Known rows, with every step that occurs:
H/B/W/L/Y/F/J: -19,-54,13,-5,-65,3,2,0,2,17,30,-17,29,32,19,-3,10,-26,41,-6,-20
L/W/B/J/F: 4,-24,16,-4,-41,-14,-1,-6,1,-34,45,-5,-22,-15,16,13,31,-23,20,4,-32
C/B/W: -1,-15,28,-21,-48,-27,-7,22,-17,14,18,-6,-8,19,37,-24,33,-18,43,-2,-18
K/J/F/Y/L/W/B/H: 10,-56,23,6,-61,-4,8,-41,-37,-31,47,0,9,-2,9,4,43,-27,19,-23,-78
B/W/L: -26,-26,13,-16,-49,-16,-14,10,-16,7,8,-27,0,36,33,-12,37,-29,34,12,-10
K/J/F/Y/L: 1,-23,-3,13,-52,0,-13,-45,-20,-7,45,-9,27,5,-5,11,36,-7,20,-4,-58
C/B: 14,-17,34,-13,-41,-17,-9,15,-20,15,23,-8,-4,-1,29,-15,26,-11,33,-10,-34
L/Y/F/J: 22,-22,23,-7,-57,2,7,-16,15,18,50,-22,27,5,7,8,6,-20,25,-18,-37
L/Y/F/J/B/C: 22,-37,48,-8,-58,-12,18,2,13,34,57,-20,39,10,24,-12,0,5,35,-28,-51
C/B/J/F: 11,-1,7,2,-33,-19,-17,4,-2,-16,42,0,-16,-18,11,8,14,4,24,-1,-34
B/J: 10,0,19,4,-37,-13,-23,8,11,3,26,-16,-21,-4,15,-1,18,-9,16,-1,-11
F/Y/L/W: -6,-52,14,-11,-71,2,3,-39,-8,3,31,-13,12,15,-2,-2,56,-33,17,-23,-44
W/L/Y/F/J: -1,-39,15,-6,-60,9,5,-18,3,12,43,-33,32,13,7,20,11,-28,25,-13,-45
C/B/J/F/Y/L: 7,-27,-13,10,-54,0,-15,-30,1,-23,46,-1,-1,-8,-11,19,34,-6,21,-17,-60
F/J/B: 14,-14,40,-2,-23,-8,-12,12,0,43,39,-25,21,15,27,-15,8,-13,35,-3,-33
Y/L/W/B: 2,-63,35,-16,-58,-6,10,-9,-17,-6,33,-10,-6,6,26,-2,56,-42,25,-17,-39
J/F/Y: 9,-2,-7,-1,-43,-2,-13,-32,-2,-7,31,-19,15,6,0,-2,30,-9,18,6,-44
L/Y/F/J/B: 17,-26,31,1,-48,-2,2,-7,20,45,62,-19,35,12,11,-2,1,-12,33,-18,-48
Y/F/J/B: 21,-9,33,0,-28,-4,-8,-2,17,46,55,-20,33,10,22,-10,1,-10,37,-13,-47
J/B: 6,-11,34,-3,-29,-17,-18,15,-3,41,32,-18,7,13,28,-24,22,-7,31,-2,-28
L/Y: 7,-25,24,-12,-58,-10,-3,0,-5,13,27,-19,1,9,11,-6,27,-17,20,-7,-20

Rows:
12,-5,-7,7,-45,-6,-19,-18,2,-19,41,-5,-6,-11,-4,9,21,0,20,-4,-49 | C/B/J/F/Y
30,-28,41,3,-48,-5,2,-2,13,38,57,-16,27,11,16,-15,-7,-10,31,-33,-56 | L/Y/F/J/B/H
18,-13,45,-1,-31,-19,-20,20,-11,35,26,-13,-1,12,33,-35,13,-4,30,-16,-37 | J/B/H
-12,-52,-9,12,-62,5,-11,-39,5,-21,40,9,0,-2,-16,8,36,-9,16,-14,-39 | H/B/J/F/Y/L/W
0,-55,40,-8,-60,-5,15,1,2,28,49,-33,45,18,24,0,6,-4,34,-23,-58 | W/L/Y/F/J/B/C
-6,-45,23,2,-52,7,-1,-7,9,38,55,-32,40,19,12,7,7,-20,33,-14,-55 | W/L/Y/F/J/B
-27,-50,25,-10,-54,-6,-4,12,-5,34,35,-34,25,46,26,-6,19,-31,42,4,-28 | F/J/B/W/L/Y
-23,-36,4,-13,-74,-9,0,-9,3,7,31,-23,14,33,16,1,31,-28,33,-3,-23 | B/W/L/Y/F
27,-18,43,-10,-38,-21,-9,21,-27,9,18,-4,-13,-3,32,-26,18,-7,30,-25,-43 | C/B/H
-34,-48,19,-9,-63,-15,-9,16,-9,33,28,-26,11,45,27,-14,32,-24,39,4,-21 | J/B/W/L/Y
-15,-43,15,-8,-61,-3,-7,-1,-17,8,20,-30,7,17,14,4,33,-25,20,-3,-26 | W/L/Y
6,-34,6,-3,-59,6,-12,-30,-4,8,26,-19,13,16,1,-2,47,-22,19,-17,-42 | F/Y/L
6,-74,54,-26,-65,-18,27,-1,-25,-16,25,-8,-2,5,38,-9,55,-24,26,-26,-44 | Y/L/W/B/C
11,-32,-13,10,-50,8,-13,-33,9,-37,44,-13,-5,-6,-3,24,42,-21,16,-6,-53 | W/B/J/F/Y/L
2,-57,2,-10,-63,6,13,-45,-12,-27,43,-9,13,4,3,10,60,-36,21,-11,-63 | J/F/Y/L/W/B
5,-11,-11,19,-39,2,-28,-19,9,-12,29,-2,-5,-4,-5,-1,14,6,19,3,-26 | H/B/J/F/Y
24,-4,25,-7,-35,0,-2,-12,13,20,43,-23,23,2,17,1,7,-16,29,-11,-37 | Y/F/J
